Each row was made from one walk, in order. Every step used is in the known rows, and no mark comes twice. Write each row's walk.
In the rows, zero is written as 128.
Known rows:
D > E > B > T: [ 82  83 142 141 112  92 104 146 108 108 140 173 114 209 122 128 141 160
 135  76 101 125 126 128 129]
N > R > H > E > V: [114  83 128 109  78 133 152 104  97 139 120 103 145 203 145 113 132 140
 148  97 185 178 137 119 158]
M > N > R > H > E > B: [ 99  79 126 113  75 150 127  97 143 118 123 105 129 207 145 150 122 156
 147  86 161 168 133 108 154]
V > R > H: [138  84 137 118  95 123 114 142 128 139 144 121  93 185 138 109 131 137
 118  99 166 156  89 107 184]
T > B > M > N > R: [ 60  73 133 137 159 112 126  91 165 124 130 147  95 192 134 187 129 125
  89 122 155  90 106 106 112]
H > E > N > R > V: [ 89 100 115 112 116 120 121 155 115 124 149  85 134 185 142 122 169 110
 140  69 156 186 152  79 161]
M > N > R > H: [ 96  77 139 122  76 156 114  85 148 129 132 113 133 215 146 161  96 156
 125 111 165 147 118  92 170]
M > N > R > F: [ 95  88 141 122 102 156 109  97 138 114 137 104 129 194 150 209 116 161
 110 114 152 147 110  84 166]
T > B: [ 99  97 127 138 165 109 102 117 156 128 140 142  96 161 129 144 167 142
 115 113 127 120 117 130 120]
R > F > E: [113 100 143 109 126 106  92 138 107  97 123  91 109 177 136 171 146 197
 140  97 117 169 120  87 205]
H > E > N > R: [ 84  98 126 113 118 123 118 135 123 127 151  87 137 188 131 134 170 121
 150  74 162 176 150  83 141]
E > N > R > H: [ 89 113 121 124  85 154 115 118  79 133 129 120 145 194 107 122 133 137
 135  82 150 158 144  60 166]
D > E > N > R: [ 84  94 120 142 109 122 102 119 105 122 159 123 142 222 128 137 141 142
 127  73 117 142 154  69 142]
E > V: [115 126 146 113 103 113 129 110 110 123 121 149 144 173 117  97 136 145
 121 115  96 160 107 133 147]
E > N > R: [ 80 125 125 124 111 140 112 124  99 124 134 118 146 188 111 132 143 130
 124  93 144 146 133  64 151]
M > N > R > H > E: [ 97  66 137 116  77 151 120  90 155 130 141  96 132 216 154 164 110 150
 139 100 175 163 130  95 165]
D > E > V: [115  94 137 133 103 100 116 107 114 120 150 150 139 210 133 111 136 153
 126  91  79 153 132 124 138]
R > V: [107  93 132 131 128  99 104 163 130 129 126 124 112 173 154 105 127 124
 109 103 114 161 106 107 194]
D > E > B: [101  83 130 146 118  92 106 130 122 112 128 144 115 204 131 117 148 165
 146  72  79 148 135 126 130]
R > H > E: [111  54 145 122  88 121 110 125 122 150 136 101 114 188 137 120 137 147
 168  82 150 185 139 112 171]
D > E > V > R > H: [139  90 126 123  82 112 124 117 104 123 160 147 124 214 136  98 136 150
 119  79 106 162 122 120 156]
F > R: [120 106 174 128 125  87 109 134 169 127 131 102  86 191 136 109 132 159
 170 141 149 141 157 121 174]
H > E: [ 96  70 151 121 130  96 109 137 158 136 147  92 115 180 149 134 160 132
 156  94 145 174 126 122 146]
N > R: [ 93  94 140 129 119 117 129 113 132 134 117 110 135 200 150 137 123 136
 123 126 178 135 106 108 151]
V > R > N: [131 112 138  96 113 107 112 151 142 128 161 117  88 186 145 127 155 131
 100  97 169 164  81  81 166]
M > N: [ 92  86 155 126 106 132  88 102 177 121 145 123 119 193 138 165 113 152
 120 115 114 141 103 100 159]
R > F > E > B: [115 115 133 106 123 107 102 147  91  83 100 102 106 169 124 155 159 205
 151  82  98 176 126 102 192]
D > E > V > R: [132 100 129 123 102 100 122 122 121 115 164 146 123 210 141 105 145 143
 110  87 102 153 114 123 143]

Write each row's walk:
[105  65 132 120  91 128 139 112 115 145 123  90 132 206 152 129 128 139
 152  99 198 169 136 107 163]
N > R > H > E
[131  77 167 120  93  99 118 135 152 140 137  82  82 198 140 101 138 161
 199 113 170 174 187 120 187]
F > R > H > E
[ 55  68 156 115 118 109 125 102 137 108 114 113 112 222 140 201  92 153
 107 117 156 122 100  71 176]
B > M > N > R > F > E
[ 53  41 156 123 100 117 134  95 146 140 123 116 114 222 142 179  91 122
 121 108 174 133 111  84 154]
B > M > N > R > H > E
[ 91  90 118 140 110 133  98 123  81 116 160 118 139 210 128 167 149 155
 122  67 113 152 156  57 152]
D > E > N > R > F
[ 67  80 140 125  96 121 142 108 113 118  80 150 111 200 115 143 107 147
 130  92 129 132 108 109 141]
E > B > M > N > R > H
[133 114 133  80 101 104 139 140 129 122 162 106 117 179 143 107 181 125
 131  80 152 201 116 117 144]
H > E > V > R > N
[104 122 131 106 120 123  85 144  85  91 131  95 118 173 115 167 157 193
 139  78 102 176 139  58 205]
R > F > E > N
[ 87  89 142 123 102 143 112  91 168 119 137 110 133 210 151 171 106 147
 115 121 159 135 107  97 155]
M > N > R
[ 89  97 124 111 117 135 114 139  99 123 150  82 134 173 131 165 179 133
 147  69 156 187 154  72 150]
H > E > N > R > F
[102  75 133 118  81 136 104 131 100 144 145 104 125 183 115 116 148 143
 168  63 136 191 158  83 171]
R > H > E > N
[141  94 162 108  81 104 132 125 136 133 133  96  96 193 131  83 141 163
 195 112 156 183 190 130 182]
F > R > H > E > V
[125 118 170 105 109  90 111 135 156 127 141  99  79 198 137 114 142 165
 163 126 160 163 165  90 178]
F > R > N
[ 93 133 130 101 116  99  89 138 128  91 134 103 125 204 113 101 144 174
 153  84 108 161 141  69 193]
F > E > N
[ 66  70 140 114 121  99 143 126 146 116 112 111 110 196 138 150 147 128
 149  82 151 158 124 121 123]
H > E > B > M > N > R
[ 84  61 132 119  95 117 157 116  99 138  96 107 123 207 138 129 127 135
 151  89 190 159 131 110 150]
N > R > H > E > B > M
[ 87  91 130 144 111 114  84 128 113 123 167 134 131 210 117 132 145 147
 131  67  82 148 150  71 146]
D > E > N
[ 96 137 108  99 113 105 109 149 113  85 125  91 135 215 134  93 139 159
 137  81 137 167 145  64 210]
F > E > N > R > V
[ 69  67 148 116 123  92 128 131 153 118 116 117 102 185 130 147 151 132
 153  77 122 162 123 123 126]
H > E > B > M > N
[131 126 123  95 122 120  98 164 107  93 154  95  95 174 127 148 167 165
 114  82 140 168 104  69 202]
V > R > F > E > N
[143 144 133  82  93 116 139 129 109 117 147 144 119 178 127  95 156 135
  97 100 132 177  89 109 154]
E > V > R > N
[ 64  87 141 123 118 120 136 117 106 106  85 141 109 182 119 179 123 152
 117  95 119 132 101 102 137]
E > B > M > N > R > F
[102  96 121 129 121 113 133 143 120 127 115 109 131 196 167 117 121 120
 106 114 170 150 108 105 181]
N > R > V
[132 105 137  95 111 103 139 139 138 122 156 107 119 175 143 102 173 122
 134  89 146 188 111 138 143]
H > E > V > R
[137 143 130  82 106  88 128 133 136  84 130 114 118 205 132  72 145 170
 132 105 126 166 102 121 192]
F > E > V > R
[ 65  74 121 136 160 109 127 111 157 120 130 147  92 189 144 175 127 114
  79 115 152 101 107 103 133]
T > B > M > N > R > V
[128 108 156 127 125  82 113 165 160 122 128 100  81 188 153  87 131 142
 152 129 141 156 160 116 205]
F > R > V
[112  99 144 104 110 102 132 125 131 127 141 112 134 176 135 108 164 133
 150  92 122 189 130 137 137]
H > E > V
[141 151 127  67  97  90 128 133 128  83 137 112 115 208 135  77 151 173
 128  95 133 181 108 102 193]
F > E > V > R > N
[ 98 126 116  99  91 119 109 125 103  96 122  93 137 221 118  98 133 176
 155  82 147 166 152  64 204]
F > E > N > R > H
[146 132 134  99 104 128 132 134  89 111 138 137 119 155 124 129 159 146
  97 104 118 171  86 119 163]
E > V > R > F
[102  91 137 127 122 135 124 119  94 126 117 100 131 178 148 186 136 156
 116 116 169 150 111  92 166]
N > R > F
[100 109 125 104  99 142 115 105 133  84 115  97 125 201 144 183 127 188
 131  97 139 157 121  91 176]
M > N > R > F > E > B
[ 64  91 131 124 118 106 142 133 122 106  83 148 108 193 131 136 114 130
 110  93 118 133 100 110 148]
E > B > M > N > R > V
[138  71 134 108  97 119 120 148 138 141 157 100  93 186 146 112 150 131
 135  85 179 176 105 112 176]
V > R > H > E
[149 121 132 101  77 127 140 123  98 126 135 146 123 176 121  81 138 138
 113 101 130 171  94 128 167]
E > V > R > H
[ 99  96 134 108 101 143 107  98 144  95 132  89 127 209 153 197 115 181
 123 109 153 153 119  79 186]
M > N > R > F > E
